Known rows, with every step that occurs
kapom, sili, sesokod: [  1.2  -1.6  19.3   7.4  -5.7 -14.2 -19.6  16.9   6.4 -21.8  -1.6  10.5
  22.2 -28.1 -15.7  -6.2  -0.3  -4.3  -0.1  15.4   1.9  -7.8]
dovar, tobo, vovu, sili: [ 20.4 -16.8   0.1   9.6  21.1 -15.6  -2.8   7.0 -10.9   1.0  -6.3  14.5
  -1.6   9.4 -12.4 -30.4  -8.5 -37.4  14.2   1.9  15.6  -5.3]
buzun, kapom, sili, sesokod, tobo, dovar: [-44.8 -14.2  -6.3   7.9  -5.7  42.5 -26.6 -16.0  18.8 -24.5  13.8 -17.3
  17.4 -17.9   9.7  22.2  -1.0 -10.5  20.2  -4.9   3.6  25.3]
buzun, sesokod, tobo, vovu, sili, kapom: [-41.4   5.7  18.1 -10.0  -0.1  10.0  18.7  -0.9   1.4   7.1  -4.7  -3.0
 -18.1   6.5 -26.6  10.2  22.1 -13.6   3.3 -48.7  -0.7  13.8]
kapom, sili, vovu: [ -0.1  -6.0  -0.6  23.2  -8.6 -12.8  -9.1  15.3   6.7 -13.9   7.9  -3.8
  26.5 -12.2   4.7   0.3 -15.4 -10.7   3.0  33.9 -11.4 -24.4]
buzun, kapom, sili, sesokod, tobo: [-45.3  -1.6  -0.7  -1.9 -14.2  33.6 -25.3   4.9  18.0  -9.3  21.4  -4.5
   7.7 -24.1  -2.6  19.9  14.1   5.8  -2.1  -4.8   6.0   8.8]
vovu, buzun, sesokod, sili: [ 23.0   2.6  11.1 -17.4  11.9 -13.2  17.2  -1.5 -14.8  13.6 -32.5  11.4
 -15.8  13.0  -0.9 -12.5  -6.4  16.7  -5.9  -7.7 -12.0  -6.6]
dovar, tobo, vovu, sili, kapom: [ 14.5  -8.1  10.8  -3.7   5.6  -8.3  13.0  -2.3 -19.7   9.9  -2.5  10.6
  -9.6   1.5 -16.2 -23.0  -2.6 -51.1   9.0 -19.9  15.8   0.8]
kapom, sili, sesokod, buzun: [ -3.6  -1.9  17.3   4.6  -6.7 -19.7 -14.7   3.1  16.2 -21.4  -7.7  13.7
   8.3 -12.4   5.3 -12.3  30.2  -0.8   4.2   7.7 -19.4   4.7]
sili, vovu, buzun: [ 26.3  -0.1   3.3   7.1  -6.1 -18.5  10.7   0.1  -4.8   7.7   6.1  -4.1
   5.6  -0.8  15.3  11.4 -12.5  26.3 -17.4  23.5  -8.0 -22.5]
sili, sesokod, tobo: [-14.8   1.7  -5.8  -2.8 -16.3  -5.2  -4.9   4.9  17.1 -13.6  10.7 -11.5
   3.9 -16.1  -1.5   7.2  17.4  43.1 -17.5  -6.9  12.9 -17.5]
sesokod, sili: [ 28.4   7.9 -27.9 -11.6  12.5 -14.9   5.1   6.1  -4.1  -9.2 -23.2  -0.2
   7.9   7.9   7.1 -26.6  -8.3  -0.7   1.2  20.5   6.6 -26.3]
dovar, tobo, vovu: [ 24.9 -17.5 -15.2  11.8   6.2 -26.3   0.7  -5.8  -6.9   6.8   8.0   1.8
   9.9   2.9   1.5 -31.2 -20.4 -22.1   7.0  10.1  27.5  -4.5]
dovar, tobo, vovu, sili, kapom, buzun: [ 17.6  -2.7   4.0  11.3   8.0  15.7  -6.6   2.8 -18.3  15.4  11.1  17.1
 -12.7  13.0 -16.8 -13.3   7.4 -49.6  15.3  -8.8  12.1  17.0]
buzun, kapom, sili, vovu: [-14.1 -10.8 -12.4  13.4 -14.7  13.3 -22.1  13.3   9.0  -6.8  25.0 -11.0
  16.0 -17.2  19.6  12.7 -25.1 -17.4   4.0  25.0  -5.1  -2.9]
kapom, sili, vovu, buzun, sesokod, tobo: [-35.7  -6.4  31.5  18.8 -10.8  12.6   8.0  -1.5   6.5  14.6   5.9   1.8
   1.6   3.2  -6.8  27.9  12.1  23.7  -8.7  -6.3 -30.6  -6.4]
sili, kapom, buzun: [ 29.6  17.4 -11.3   4.9  -5.7  12.4  -5.4  -5.6 -10.2  -2.6  17.2  -3.0
   1.9  -7.6   0.1   5.2   3.3  -0.9  -3.8  12.8  -1.2   2.3]
kapom, buzun, sesokod, tobo, vovu: [-27.3   0.3 -15.2  23.9  -0.4  16.2 -12.5   0.4  15.6   7.9  20.8  -4.6
  -2.0  22.7  -9.3   9.9  17.1  18.5   7.3  -8.7   7.8  25.9]
kapom, buzun, sesokod, sili: [ 14.5   0.8 -16.7   4.6   2.0   5.2 -13.2  17.5  -0.1  -1.3  -9.9   4.5
  -9.5  17.9   5.1 -12.9  -5.9  12.6   8.3   1.8  -6.0   1.8]
buzun, kapom, sili: [  1.5  -1.6 -10.6   4.5   9.1  19.1 -23.0  -0.6  -2.0 -11.5   9.2   0.4
  15.3 -20.0   3.8   0.2 -16.1 -25.0   9.3  27.0  -4.5   5.9]
sili, vovu: [ 16.4  -5.8 -18.0  12.9 -16.6 -25.0  -2.1  12.9   7.3 -11.3  14.7 -17.7
  13.7  -8.7  20.2   0.5 -23.3  19.2 -10.6  21.6   0.9 -31.1]
dovar, tobo, vovu, buzun: [ 36.6 -10.0   5.7   4.7  15.3 -19.8  14.1 -17.4 -18.6  25.3  -1.4  15.1
   2.4  10.5  -3.9 -20.8 -10.5 -16.8  -0.6  10.3  18.2   3.2]

Rows
[ -4.7  -6.2 -11.5 -14.9 -20.2  -7.9 -18.3  -0.1  16.5 -11.7  15.9  -8.2
 -17.6 -15.4  35.5   0.2  13.0  24.7  -6.7 -10.3  -3.2  18.2] : sili, sesokod, buzun, kapom
[  7.1   4.3   1.3 -24.2 -12.4 -13.1  21.3   3.8 -10.9   2.2 -19.9  -8.2
 -16.6  -3.9  -1.8 -14.5 -12.0  -3.1  -3.6 -30.8  -1.3  -8.0] : buzun, sesokod, sili, kapom
[-14.6 -16.7 -12.2  15.6   5.8   9.1   4.4 -26.2   9.9 -20.3  -1.9 -27.2
   5.0   2.1  10.1   8.5 -12.9  22.2  12.2 -16.9  -9.9   3.0] : buzun, sesokod, tobo, dovar
[ 10.5 -11.6  21.5   7.4 -15.4 -23.6  11.8   6.4  -2.4  11.5   6.1  -5.8
 -11.0  -4.2  10.9  14.4 -20.8  36.4 -18.6  -4.6 -16.2 -10.6] : sili, vovu, buzun, sesokod
[-14.5  -5.3  -6.6   6.8  -3.7  -0.8   4.3  -5.3   9.3  -5.7   4.5 -16.3
  -4.2  -4.9  -2.4   7.9   3.6  39.5  -9.9 -17.3  -6.2 -12.4] : buzun, sesokod, tobo
[-25.4  16.6   0.0  -9.3   9.5  14.9  18.5  -7.7  -0.5   3.5  -2.6   0.2
  -3.0   9.0 -23.0   5.3  30.9 -24.3   3.5 -19.6   8.8   1.6] : sesokod, tobo, vovu, sili, kapom
[ 11.4  -3.3  21.9  -0.2  10.2 -23.0  13.2  -6.9  -9.0  16.3 -10.4   9.3
  -4.6   8.2 -11.5  -1.4 -11.3   4.5  -2.0  -5.5   2.8  19.9] : tobo, vovu, buzun, sesokod
[ 23.3   6.4  -8.7  -8.8  -3.7 -14.0  16.9   6.7  -5.2  13.9 -16.0   1.9
  -0.1  18.5  19.3  -5.7  -6.8  14.3 -10.5  20.6  -4.7 -28.8] : sesokod, sili, vovu, buzun
[  9.7  -1.1  18.9  -5.3   1.1 -18.6 -14.9  28.0   2.0 -25.6 -11.0   8.8
  -3.3 -19.5 -12.9  -5.3   3.9  11.6  -6.3  -2.3   0.8 -17.2] : vovu, sili, sesokod
[  2.7  -5.2 -30.3  13.2  15.3  13.1   4.2 -33.1   8.0 -25.2  -0.8 -24.6
  21.0   5.7  13.8   2.6  -3.1  11.4  12.4  11.2  -1.5  -7.6] : sesokod, tobo, dovar
[-30.1  -5.8  -9.4   8.2  -0.6  -7.7   6.0  -4.4  14.5   3.2   6.0 -11.5
   1.1   9.7  -9.6   2.1   4.7  15.9   0.8 -19.2  12.8   9.0] : buzun, sesokod, tobo, vovu
[ 17.1  11.0  22.4 -30.8  -2.1  -6.0  32.7  -9.8 -23.1  22.1 -28.5   6.8
 -24.6   3.5  -4.9  -5.2  -2.2   1.9 -10.3 -28.7 -11.2  -0.1] : vovu, buzun, sesokod, sili, kapom
[ 10.8  -2.3 -29.8  -3.0 -12.9 -21.6   5.4  19.6   6.7  -5.4  -6.9 -10.8
   7.7  10.2  23.9 -14.5 -17.1   7.5  -2.4  19.4   5.5 -37.5] : sesokod, sili, vovu
[ 26.6  -2.4  24.0  -1.5   9.1 -17.1  10.3  -8.0 -13.2   7.1 -10.1   4.5
 -10.3  -5.9  -3.8   2.1 -12.3  28.4 -14.8  -4.7 -16.8  -0.6] : vovu, buzun, sesokod
[ -3.0  13.6  -5.6   0.3  17.9   4.6  18.5 -25.5   1.2  17.4  -1.4   6.3
   9.7  20.1 -10.7   5.3  23.6   9.0  -6.0  10.3  10.8   4.8] : sesokod, tobo, vovu, buzun
[ -5.1  -1.8  15.2  -5.0   3.9 -24.5 -13.0  29.6   6.1 -16.4 -10.0  12.5
   3.1  -4.7 -20.5 -11.1   4.5 -11.7   5.5  -3.2  18.0   4.0] : tobo, vovu, sili, sesokod
[ 24.9  19.6   3.7   4.3   9.6  22.7  -9.7   5.7 -15.1  -8.3   3.6  10.3
  -9.3  -1.3 -13.0   4.6  16.0 -15.5   1.9   5.2 -13.4   2.0] : vovu, sili, kapom, buzun
[  0.7  10.1  21.3 -29.9  -0.2 -12.7  35.6  -8.6 -16.7  30.8 -27.8  10.8
 -18.3  17.3 -13.5  -9.1  -2.6 -22.3   1.2 -31.4   7.0  19.3] : tobo, vovu, buzun, sesokod, sili, kapom
[ 11.2   6.3  -8.7 -10.6  14.2   8.2  -0.4 -16.1  -9.7  19.7   7.9   4.1
  -0.3   5.4   8.6   7.0 -12.7 -13.5  -0.8  14.8  15.2  28.8] : tobo, vovu, buzun, kapom
[ 25.3  21.4 -25.3 -10.0  -2.2  15.4   2.2   0.6 -10.5   3.4  -5.7   2.9
  -4.7  11.4   3.5 -10.9   8.7 -13.3   3.4   9.4   2.6  -3.6] : sesokod, sili, kapom, buzun
[-10.8  -4.9   4.6 -17.5  -5.5   3.2 -23.3  12.3  12.8 -17.3   1.0   4.2
 -30.1  -9.9  21.9   0.9  24.1   8.6  -1.4 -17.5 -15.5  17.5] : vovu, sili, sesokod, buzun, kapom
[-34.2  10.0   0.3   0.6  19.3  43.9  -2.7 -24.3   0.8  22.5   7.9  12.3
  11.4  11.9 -11.0  19.9  20.5 -26.6   8.7  13.9   3.9  33.4] : sesokod, tobo, vovu, buzun, kapom, sili
[  5.7   3.3 -19.8 -18.9 -10.4  12.2   5.1   5.7  -4.0  20.7   0.9  -4.9
 -12.6  12.9  34.1   7.1 -18.5   8.3  -7.8  12.1   0.7  -7.9] : sesokod, sili, vovu, buzun, kapom
[-60.6  -2.0  -2.7  -0.3 -11.4  27.3 -24.1   6.9  22.5  -0.4  21.7  -0.6
  14.4 -10.0  -9.7  15.5  15.1 -17.5   8.3  -5.7  25.6  29.5] : buzun, kapom, sili, sesokod, tobo, vovu
[ -4.6 -13.0 -11.3  -1.8 -22.5 -25.5   4.8  26.8   9.3  -0.8  -7.7 -14.4
  -8.6   7.2  19.4  -9.9 -27.1  19.2  -3.2  -9.8  -3.5 -25.1] : buzun, sesokod, sili, vovu
[ 12.0   3.3  -2.9   3.5  25.9 -14.5  -3.4  11.7  -2.2 -11.8 -14.6  10.8
   8.3   8.9 -16.4 -15.3  -0.5 -27.1  12.3  13.8   8.1  -2.1] : tobo, vovu, sili
[-34.2   5.7  20.9  -8.5  -3.4  40.2 -14.6  -7.9   5.4   8.1  13.2  11.1
  -0.2 -16.3  -7.4  29.5  23.8  12.4 -10.0  -2.1  -4.6  18.8] : vovu, buzun, kapom, sili, sesokod, tobo
[-16.9  -2.2  -7.8  17.6  -8.6  41.4   1.0 -31.2   2.5  -6.1  17.5 -24.0
  -6.2   4.9   4.5  23.6   4.7  11.6  14.5 -28.3 -13.5  27.7] : sili, kapom, buzun, sesokod, tobo, dovar
[ 12.9   0.7  21.1  15.6   1.6  -6.4   2.2   1.6  -5.0   4.3   0.0  11.2
  18.4  -4.0   0.3  10.1  -5.1  -4.2  -4.9  33.5 -20.7 -15.9] : kapom, sili, vovu, buzun
[ 21.9  12.8  10.4 -12.5   9.9  -2.6  10.6   0.5 -16.0 -12.4 -11.3   2.2
  -5.6 -14.5 -13.3  -3.6   3.1 -18.0  -3.5  -6.4 -10.5 -15.8] : vovu, sili, kapom
